What can hang from each mark:
zozop: mulak munu
zomo: mulak munu
fozap: mizem
mene: bozuk zomo zozop
mizem: munu
bozuk: fozap mulak munu
mulak: bozuk mizem

Known rows, with every way that one mark hangs from another:
zozop[munu]: [  7, -19,   8,  -2,   0,  15,  -2,  19,  22,  -9,  -5,  -2,   9,  17,   9,
  19,  12, -18,   9,  18,   2,   0,  -4,   2,  -9, -12,   7, -21, -15,   4,
   1,   4, -12,   6,  -5,   6,   9,  -1,  -8,  -1,   3,   5,   0,  -9, -12,
  -8, -11,  -1,   1,  14]
zozop[mulak[bozuk mizem]]: [ -6,   4,  -4,  28,  11, -17, -15,   0,  -1,  -2,   3,  -5,  -3,  -8,  -8,
  -6,   0,   1,  -1, -17,  -3, -10,  -2,  -1,  -4, -16, -16,   3,  -7, -13,
   3,  -8,   2,  -8,  -6,   9,   8,   3,  25,   3,  -5,   6,  11,  -1,   0,
   8,  -4,   7,  -2,  11]
mulak[bozuk[munu] mizem]: [ -3,   8,  -4,  26,   9, -12, -16,   3,  -4,  -2,  -4,   1,  -6,   6,   4,
   4, -13,  16, -16,  -9,  12,   1,   3,  10,  19, -15,  -3,   6,  -7, -11,
   8, -10,  -2, -16,  -1,   8,  -2,  -3,   2, -12,   2,  -2, -18,   3,   1,
   9,   1,  11,   3,  -3]
mene[bozuk zomo zozop[munu]]: [ -2, -10,  16, -12, -15,  -6,   7,   5,  -1,   2,  17,  -5, -18,  19, -15,
  12,  31,  -1,   4,  29, -19,   3,   6,  -3,  14,   2,   0, -36,  -9,   3,
  12,   7,   9,  31,  -2, -24,  10,  23, -19,   6,   2, -12, -17, -19, -18,
 -12,   3,   9, -26, -10]
mene[zomo[mulak[bozuk mizem]]]: [ -5,  26,  20,  26, -12, -10,  -9, -17, -15,  10,  -1, -10, -14, -14, -20,
  -7,  -1,   7, -10,  -4,  -8,   0, -16,   6,   5,   2, -10,  14,  -4,  -9,
   2, -14,  31,  -8,   0,   2,   2, -18,   1,   1,   5,   0,   9,  12,   1,
  -6,  -2,   7,  -5,   2]
mene[bozuk zomo[munu] zozop[mulak]]: [  2,  -2,   5, -34, -18,  -2,  10,   3,  -6,   8,  17, -13, -14,  -2,  -9,
  13,  32,   7,  23,   2, -33,   2,  16, -18,  11,  22, -19, -38,   5,  -5,
  14,   5,  -5,  34,   4, -12,  -1,  27,  -2,   3, -13,   9,   0, -29,   3,
  -1,  -3,   2, -16,  -6]
mulak[bozuk[fozap]]: [  1,   5,  -4,   2,  -4,  22,  -4,  -4,  -3,  -4, -18,  25,  17, -17,  -2,
   4, -12,  -3,   1,   4,  -1,  -6, -10,  10,  -2,   1,  16,   7, -14,  24,
 -15,   3,   7, -14,   0,   2,  -7,  -9,   9,  10,   4,  -2,  13, -11, -11,
   6,   1, -21,   8,   1]
zozop[mulak[bozuk[fozap] mizem] munu]: [-21, -14,  -1,  12,  18, -33, -12,   3,  19,  -2,   1,   2,  13,  -8,   2,
   5, -17, -17,   8, -14,  -1, -18,   2,   2, -13,  -1,   3, -12,   0,   9,
  -4,   7,  -2,  -8,  -4,   1,  18,   4,   7,  17,  -2,   4,   5,  -4,   5,
   6,   0, -16,  13,  -3]
fozap[mizem]: [ 22,   0,  -4,   2,  -2,  17,   4,   7,   5, -13,  -6,   4,  -8,  12,  -9,
  -2,  14, -13,  -3,   5,  14,   6,  -7,   5, -14, -19,   5,  11,  -9, -18,
  -5,  -5,   6,   0, -11,   3, -14,   2,  20, -19,  -3,   0,  13,  14, -14,
   3, -12,  11,  -2,  11]
zomo[mulak[bozuk[fozap] mizem] munu]: [-11,  18,   3,   4,   3,  17, -10, -14,   5,  15, -27,   4,  10, -15, -10,
   1, -26,  -8,   2, -13,  -2,  -2,   4,  -9,  -1,  28,   7,  22,  10,   8,
  -7,   1,   7, -21,   6,   6,  -9, -22,  -4,   8,   1,   3,  19,   0,  18,
  11,   6, -19,  26,   0]
bozuk[mulak munu]: [  9,  -5,  -6, -15,   9,   7,  15,  12,  17,  -1,  -2,  15,  14,   7,  18,
  15,   0,   7,   3,   6,   4,   9,   3,   4,   2,   0,  -9,  -1,  -1, -12,
   2,   2, -23,  -3,  -5,  13, -11,  -9,   2,   0,   7,   0, -14,  11, -13,
   3,  -3,   7,  16,  -6]
mulak[bozuk]: [ 10,  10,   1,   9,  -4,  22,  -9,   1,  -9,   1, -10,  12,   6,  -8,  -4,
   1,   5,   4,  -3,  12,  -2,  -5,  -9,  10,   7, -15,  -2,  -2, -25,   7,
  -6,  -7,   7,  -8,  -3,   2,   1,  -7,   8,  -1,   1,  -1,  11,  -7, -16,
  10,  -1,   0,  -5,   8]
mene[zomo zozop[munu]]: [  4, -24,  18,  -8, -14,   2,   8,  11,   5,  -3,  13, -10,  -7,  17,  -9,
  10,  25,  -3,  16,  31,  -3,   2,  -8,  -1,   1,   0,  10, -30,  -5,   0,
  -1,   2,   0,  25,   3,  -5,  13,   9, -19,  -5,   4,   4, -18,  -5, -13,
 -11,  -7,  -1, -22,  -1]
mene[bozuk]: [  9,   6,  -1,   1,  -6,  21,   2,   8,   5,  -7,  -8,   7,  -3,   1,  -5,
  11,  25,  -5,  -5,   9, -11,   9,   4,  -2,   6,  -7,  -7, -15, -19,   4,
  10,  -3,  -2,  11,  -9,  -8, -12,   1,   9,   3,   0,  -5,   7, -20, -16,
   2,  -4,  11,  -5,   7]
mulak[mizem[munu]]: [ -1, -13, -10,  14,  -5,   2,  -8,   7,   4, -10,   1, -24,  -4,   8,   9,
   2,  12,  -3, -10,  -4,  21,   9,   9,   6,  -1, -16,   5,  11,   1, -10,
   5,  -3, -14,  -6,   2,  15,  -1,  -9,   7, -14,   2,  -4, -17,   4,   6,
  -8,  -6,  18,   2,  22]
zomo[mulak[bozuk mizem] munu]: [ -5,  22,   6,  14,   1,  15, -16, -13,  -4,  14, -16,  -7,   1,  -1, -11,
   1, -10,  -3,  -3, -11,  -1,   2,   8, -10,   8,  12,  -9,  13,   7,  -6,
   0,  -4,  12, -16,  -1,   6,   1, -19,  -3,  -3,  -6,   2,  16,  -1,  14,
   8,   3,   3,  13,   9]
zozop[mulak]: [  7, -17,  -4,  -4,   8,  12,   5,  14,  10, -12,   2,   0,  10,  -6,  10,
   4,  18, -13,  16,  -3,  -8,  -2,  -6,  -2, -15, -11,  -8, -14, -12,  -4,
   1,  -4, -18,  12,   1,  13,  -1,   3,  23,   1, -11,  13,  15,  -4,  -6,
   3, -15,   0,  -6,  17]
zozop[mulak[bozuk mizem] munu]: [-13, -14,   4,  24,  17, -32, -17,   9,   9,  -3,  11, -12,   1,   5,   1,
   1,  -1, -14,   6, -11,  -5, -17,   2,  -2,  -5, -19, -13, -14,  -9,  -1,
   9,   0,  -2,  -6,  -7,   0,  26,   8,   3,   7,  -7,   7,   2,   2,  -2,
   6,   0,   2,   0,   8]
mene[bozuk zomo[mulak munu] zozop]: [  6,  17,  18, -26, -18,  22,  16,  -9, -13,  19,   3, -10, -15,  10, -18,
   4,  26,   5,  11,  18, -26,  16,   7, -22,  17,  33,  -7, -18,  13,   1,
  11,   2,   8,  30,   6, -14,  -2,   7, -20,   4,  -3,  -2,   5, -21,   1,
  -5,   1,   3, -14,  -9]
zomo[mulak[bozuk] munu]: [  8,  21,   8,  -4,  -5,  34,  -2,  -7,  -8,  15, -14,   5,  11,  -4,   2,
  -1,  -2,  -1,   4,   6, -10,  -1,   0,  -9,   8,  12,  -2,   1,  -7,  13,
  -2,   1,   2,  -5,   4,   1,   2, -17, -12,   2,   1,   8,  22,  -9,   9,
  11,   1, -10,   8,   8]
mene[bozuk zomo[mulak] zozop[munu]]: [ -4,  -4,  24, -11, -11,  -5,  13,  -6,  -6,   8,  16,  -8, -12,  24, -14,
  -1,  24,  -3,   6,  31, -16,  10,   0, -13,   4,  17,  -6, -27,   4,  10,
  12,   9,  13,  38,  -2, -24,  16,  12, -33,  15,   2, -12,  -6, -11,  -8,
 -17,   5,   7, -29, -17]
zomo[mulak[bozuk]]: [  6,  19,   7,  12,   2,  27,  -2, -11, -17,   5, -13,  14,  10,  -4,  -3,
 -11,  -1,  -3,  -3,  14,  -3,   2, -10,  -1,  -1,  -3,  -2,   9, -15,  12,
  -4,  -4,  15,  -4,  -5,  -2,   4, -13,   1,   8,   1,  -2,  25,   3,  -7,
   4,   0,  -2,  -9,   8]
zozop[mulak munu]: [ -4, -32,   7, -11,   9,  -4,   4,  24,  22, -12,   8,  -6,  14,   6,  18,
  13,  15, -22,  22,   6, -10,  -7,  -2,  -5, -17, -13,  -5, -30,  -8,   2,
   6,   5, -17,  15,  -7,  10,  19,   8,   3,   7,  -2,  15,   5,  -5,  -4,
  -1, -11,  -1,  -4,  10]

Rows:
[  6,  -4,   4,  -3,  -9, -12,   6,  -5, -25,   4,  19,   3, -10, -11, -14,
 -12,  15,  18,  15,  12, -22, -14,  -8,  -1,   2,  -3,  -8, -17,  -7,  -3,
  -6,  -4,  11,  17,   6,  -4,  15,  19,   6,   2,  -4,   8,   4,  -9,  -9,
   6,  -3,  -4, -32,  -4] | mene[zomo zozop[mulak[bozuk]]]
[  9,  -2, -12,  -6,  -5,   9,   0,  -5, -12,  -7,  -2,  17,   0,  -6,   5,
 -17, -13,   1, -13,   2,  22,  -8,  -5,   8,  -9, -11,  21,  27,  -2,  15,
 -19,  10,  13, -18,   0, -13,  -5,   8,  -3, -10,   2,  -5,   5,  13,   3,
   6,  12, -11,   2,   6] | mulak[bozuk[fozap[mizem[munu]]]]
[ -6, -34,  13, -17,  -2, -19,  12,  13,   3,  -5,  24, -16,  -6,   9,   0,
   6,  28,  -4,  28,  16, -13,  -6,  -4,  -4, -13,   3,  -2, -38,   3,  -5,
   1,   8,  -5,  36,   0,  -2,  23,  22,  -9,   3,  -5,  12,  -8,  -5,  -5,
 -11, -11,  -2, -26,   3] | mene[zomo zozop[mulak munu]]
[ -6,  11, -17,  -5,  11, -18,  10,   1,  30,   5, -10,  15,   3,   2,   1,
  18, -18,   4, -15, -15,   2,  10,  23,  -5,   5,  20, -13,   6,  15,  -4,
  11,   6, -12,  -6,  -7,  -3, -25,  -2,   6,  12,   5, -16, -18,   1,  -3,
  -4,   9,   0,  31, -23] | mene[bozuk[fozap mulak[mizem] munu]]
[-13, -28,   6,  12,  14, -25,  -8,  19,  29, -10,   8, -21,   2,  13,   6,
  12,   9, -24,  12, -15,   3,  -3,   2,  -4, -17, -11, -14, -19,   3, -11,
   8,  -2, -16,   9,  -4,  11,  18,   4,  11,   3,  -9,   9,   3,   4,   1,
  -7, -11,   7,   3,  13] | zozop[mulak[mizem] munu]
[ -7,   0,  -6,  14,  19, -28, -11,   8,  -1,  -7,   8,  -5,   0,  -1,   8,
  -3, -14,  13,  -2, -22,   2,  -6,   6,   2,   9, -13, -17,   0,   1, -17,
  13,  -9, -10,  -6,   1,   9,   6,   7,  13,  -3,  -8,   9,  -9,   2,   9,
   7,  -1,  10,   0,  -6] | zozop[mulak[bozuk[munu] mizem]]
[-10,   3,  -9,  12,  11, -11, -11,   1,   5,  -2, -13,  12,   9,  -8,   3,
   4, -30,  12,  -8, -14,  13,   1,   0,  11,  11,  -1,  12,  14,   3,   5,
   1,  -5,  -3, -22,   3,   7, -13,  -4,   0,  -4,   6,  -4, -15,  -1,   5,
   5,   5,  -9,  17, -14] | mulak[bozuk[fozap munu] mizem]
[  2,  -5, -12,   5,  14, -12,   5,   7,  29,   2,  -3,   3,   2,  11,   6,
  12,  -8,   9,  -8,  -9,  13,   6,   6,   0,   3,  -1, -15,  12,  11, -27,
   8,  -5, -21, -11,  -6,  15, -13, -12,   7,  -7,   5,  -4, -22,  20,  -5,
   2,  -6,  16,  21,  -6] | bozuk[mulak[mizem] munu]
[ -3,  11,   4,  24,  16,  -5,  -8,  -4, -10,   7,  -4,  -1,  -1,  10,   2,
  -8, -23,  10, -12, -10,  11,   9,   0,   0,  12,  -3,  -7,  15,   7,  -8,
  11, -12,   4, -12,   0,   3,   1, -12,  -5,  -2,   2,  -4,  -5,  13,  10,
  -1,   3,   9,   2,  -8] | zomo[mulak[bozuk[munu] mizem]]
[  3,   7,  -5, -10,   1,  14,   8, -17, -18,   1,  -5,  12,   6,  -2,   3,
 -30, -24, -12, -12,   2,  19,  -3,  -2,   2, -17,  -1,  19,  32,   7,  18,
 -20,  12,  17, -12,   0, -15,   1,   0,  -9,  -4,   3,  -9,  19,  21,  10,
   0,  13,  -9,  -1,   4] | zomo[mulak[bozuk[fozap[mizem[munu]]]]]
[-14, -11, -15,   5,   7, -19,  -8,  -4,  -5,  -6,   8,  -6,   9, -16,  12,
 -14, -14,  -5,  -5, -24,   8, -11,   6,   7,  -8,  -6,   8,  14,   4,  13,
  -9,   5,  -6, -15,   4,   4,   8,   5,   7,   4,  -1,  -2,  -3,   0,  17,
   5,   6,  -8,   3,  10] | zozop[mulak[bozuk[fozap] mizem[munu]]]
[ -3,  -4,   0,  14,   0,   6,   0,  -7,  -1,  -1,   2, -21,   0,  13,   9,
 -11,   4, -10, -11,  -4,  21,  17,   6,  -1, -10,  -9,   1,  20,  12,  -6,
   2,  -2,  -7,   3,   3,   9,   4, -20,  -3,  -9,   5,  -6,  -5,  13,  13,
 -13,  -2,  17,  -2,  19] | zomo[mulak[mizem[munu]]]
[ -2, -10,   8,   4, -11,  -9,  11, -14, -19,   5,  17, -29, -16,  14,  -6,
 -20,  14,   4,  -2,   9,  16,  17,   5,  -6,  -3,   5,   5,  14,  20, -10,
  -3,  -2,   3,  17,   8,   0,   6,  -4, -14, -10,   7, -11, -22,  13,  11,
 -21,   1,  16, -24,   7] | mene[zomo[mulak[mizem[munu]]] zozop]
[ -1,   5,   4, -33, -24,  18,  10,  -1,   0,   8,  -6,  -1, -10,  -6, -15,
  20,  15,   5,  15,   8, -26,   7,   8, -13,  10,  34,  11, -20,   5,  13,
   0,   9,   3,  19,  11, -12, -18,  11, -12,   6,   0,   0,  -8, -34,  -4,
   0,   4, -17,   1, -15] | mene[bozuk[fozap] zomo[munu] zozop]
[ -4,  20,   4,  33,   7,   2, -10, -17, -10,   6, -10,  -1,  -1,   0, -15,
 -12,  -9,  -2, -12,  -4,   9,   2,  -4,  -3,   0,  -6,  -9,  20,  -4,  -4,
  -1,  -8,  14, -12,  -5,   6,   1, -19,   6,   2,   1,  -7,  16,   9,   2,
   1,   0,   9,  -1,   9] | zomo[mulak[bozuk mizem]]
[  3,  14,  20, -25, -22,  31,  13,  -1,   4,  11, -10, -18,  -4,  -8,   1,
  13,  14,  -1,  16,   3, -22,  12, -11,  -6,   2,  24,  -1,  -7,   4,  -3,
   5,  -2,   4,   7,   9,  12,  -4, -16, -12,  -8,  -3,  22,  13,  -6,   8,
 -10,  -9,  -7,   5,   9] | mene[zomo[mulak munu]]
[  1,  -8,   3, -11,  -1, -23,   5,   3, -24,   1,  27,   2, -10,  -4,   4,
  -9,   5,  33,  15,   7, -18, -11,  -8,  -2,  15,  -1,  -8, -20,   4,  -7,
   5,  -3,  -2,  18,  10,  -4,  14,  23,  -7,  -1,  -3,  12, -15,  -5,   0,
   6,   0,  -2, -27, -16] | mene[zomo zozop[mulak[bozuk[munu]]]]
[  6,   3,  -9,  -6,   7,   1,   0,   2,  -1,  -7, -12,  22,   0,   1,   3,
  -2, -29,   9,  -6,  -6,  14,  -2,  -8,  10,   1,  -8,  19,  14,   2,   4,
  -5,   2,   5, -16,  -2,  -8, -13,  12,   0, -11,   0,   2,   3,  10,   1,
  13,   4, -15,   8, -18] | mulak[bozuk[fozap[mizem] munu]]
[ -4,  -8,  -9,  16,   6, -22, -14,  -1, -13,  -3,  14, -12,   3,  -7,  11,
 -14,   0,   1,  -8, -17,   3, -13,   8,   4,   1, -21,  -9,   5,  -3,   0,
   0,  -2,  -3,  -6,   2,   5,  17,   4,  12,  -1,  -7,   1,  -1,   2,  10,
   3,   3,  14,  -6,  15] | zozop[mulak[bozuk mizem[munu]]]
[  2,  -9,  -3,  -2,  13,  -9,  -2,  13,  -9,  -3,   9,   9,   8,  -6,  22,
   1,  -6,  14,   6,  -6, -10,  -6,  -4,   4,   6, -15, -11, -17,  -9,   1,
   9,  -3, -16,   1,   3,   2,   9,  10,   3,   2,  -2,  14,  -1,  -4,   4,
  10,  -2,  -1, -10,  -6] | zozop[mulak[bozuk[munu]]]
[ -8,  20,  12,  -1,  -9, -20,   4,  -4,   0,   5,  10, -17, -23,   3,  -6,
   6,   6,  12, -11, -10, -13,  18,   5,  -3,  17,  13, -17,  -3,  14, -16,
  30, -10,   9,  10,   4,  -8, -10,  -2, -11,  -2,  -1,  -3, -16,   0,   7,
 -20,   1,  20, -10, -24] | mene[bozuk[munu] zomo[mulak[mizem]]]
[ 12,  -1, -19, -24,  13,   2,  20,   6,  28,  -5,  -8,  24,   6,   5,   9,
   5, -19,   1,  -2,  -8,  17,   5,  -1,   2, -16,   9,   4,  21,  15, -11,
 -11,   6,  -8, -14, -10,   5, -26,   0,   8, -10,   5,  -2,  -2,  28,  -7,
   4,  -3, -10,  29, -19] | bozuk[fozap[mizem] mulak munu]
[ 14,  11,  -8,   1,   1,  14,   1,  -7,  -2,  -8, -14,  21,   1,  -7, -13,
  -4, -14,  -9,  -5,  -1,  12,  -9, -10,   9, -12,  -7,  15,  21,  -6,   5,
 -22,   2,  23, -18,  -6,  -8, -17,   7,  14,  -5,   2,  -5,  20,   9, -11,
  10,  -1, -17,   7,   0] | mulak[bozuk[fozap[mizem]]]
[ -5,  -2,  -7,  12,  -1,  -3, -14,  -7,  -6,   0,  -5,   1,   7, -12,   4,
  -9, -13,   1, -15,  -9,  16,  -6,   4,  10,   1,  -7,  16,  21,  -1,  18,
 -13,   5,   3, -24,   4,   4,  -4,  -7,   1,  -3,   3, -10, -11,  -3,   6,
   1,  10,  -8,   9,  10] | mulak[bozuk[fozap] mizem[munu]]
[  7,  -5,   5, -19, -13,  -4,  11,   6, -15,   0,  16,  -2, -22,  12,  -4,
  10,  21,  23,   1,  17, -13,  13,   7,  -4,  23,   3,  -1, -27,   2,  -4,
  21,  -2,  -3,  28,   5, -18,  -5,  21, -18,  -1,   4,  -8, -29, -20, -10,
  -8,   2,  11, -28, -23] | mene[bozuk[munu] zomo zozop]
[ -6,  -8, -20,  -1,   1,  -5,   4,  -4,  26,  -2,  -6,   5,  15,  -7,  10,
   2,  -8,  -9, -10, -11,  18,   1,  10,   1, -13,  10,   8,  25,  13,   2,
 -14,  10, -16, -16,  -1,  13, -13, -17,   9,   2,   5, -11, -15,  13,   3,
  -5,   3,  -5,  30,   5] | bozuk[fozap mulak[mizem[munu]]]
[  4,  -6, -15,   5,  -1,  -5,   4,  -2,  15,  -2,   1,  -9,   3,   5,  10,
   2,   6,  -1, -11,  -2,  19,   3,  12,   1,  -3,  -6,  -6,  16,   6, -12,
  -7,   3, -15, -10,  -5,  15,  -6, -16,  10,  -7,   4, -15, -15,  15,  -1,
  -8,   1,  18,  19,  16] | bozuk[mulak[mizem[munu]]]
[  4,  22,   2, -16,  -1,  31,   4, -13,  -3,   9, -24,  12,   8,  -6,  -7,
  -7, -21, -11,   2,  -4,  -1,  -2,  -6,  -8, -10,  21,  12,  25,   8,  11,
 -18,   5,  18, -16,  -3,  -8, -12,  -6,  -5,  -5,  -4,   4,  34,   9,  13,
  14,   7, -24,  18,  -4] | zomo[mulak[bozuk[fozap[mizem]]] munu]
[ -4,   7,   0,  -9,  13,  16,   6,  -6,  -4,   8, -14,  20,  19,  -9,  14,
  -8, -31,   6,   1,   1,   0,   3,  -8,   3,   2,  16,  16,   8,   7,  24,
  -4,   3,  -5,  -7,   5,  -1,  -3,  -6, -18,  10,   7,   6,   8,   1,   7,
   5,   7, -21,   7, -18] | zomo[mulak[bozuk[fozap munu]]]
[ -2,   2,  -6,  23,  -5,  -4, -17,  -4, -15,  -4,   5,  -9,  -3,  -1,   5,
  -7,   0,   6, -19,  -3,  16,  -4,   5,  12,  10, -23,   3,  13, -12,   3,
  -5,  -3,   3, -15,   0,   1,   5,  -7,   4,  -9,   4,  -9, -16,   1,   3,
   2,   6,  13,  -1,  20] | mulak[bozuk mizem[munu]]
[  2,   8,  -3, -28, -27,  -3,   7,  -3,  -4,  -6,  10,  -1, -19,  -8,  -4,
   2,  15,  -2, -12,  -4,  -3,   3,  -2,   7,  -3,   1,  10,   6,   6,   8,
  -3,  11,  21,   1,   1, -21, -16,  19,  -4,  -9,   3,  -6, -10,  -4,  -1,
 -11,   6,   1,  -6,  -9] | mene[bozuk[fozap[mizem[munu]]] zomo]
[ -3,  -1,  -9,  -7,   9,   7,   2,   1,   2,  -4,  -7,  21,  19, -24,   6,
  -3,  -9,  -6,  14, -10,  -9, -15,  -6,   4,  -9,   3,   4,  -7, -11,  18,
 -11,   5,  -4,  -7,   0,   3,   0,   3,  16,  13,  -4,   8,  21,  -9,  -2,
  11,   1, -24,   3,   3] | zozop[mulak[bozuk[fozap]]]
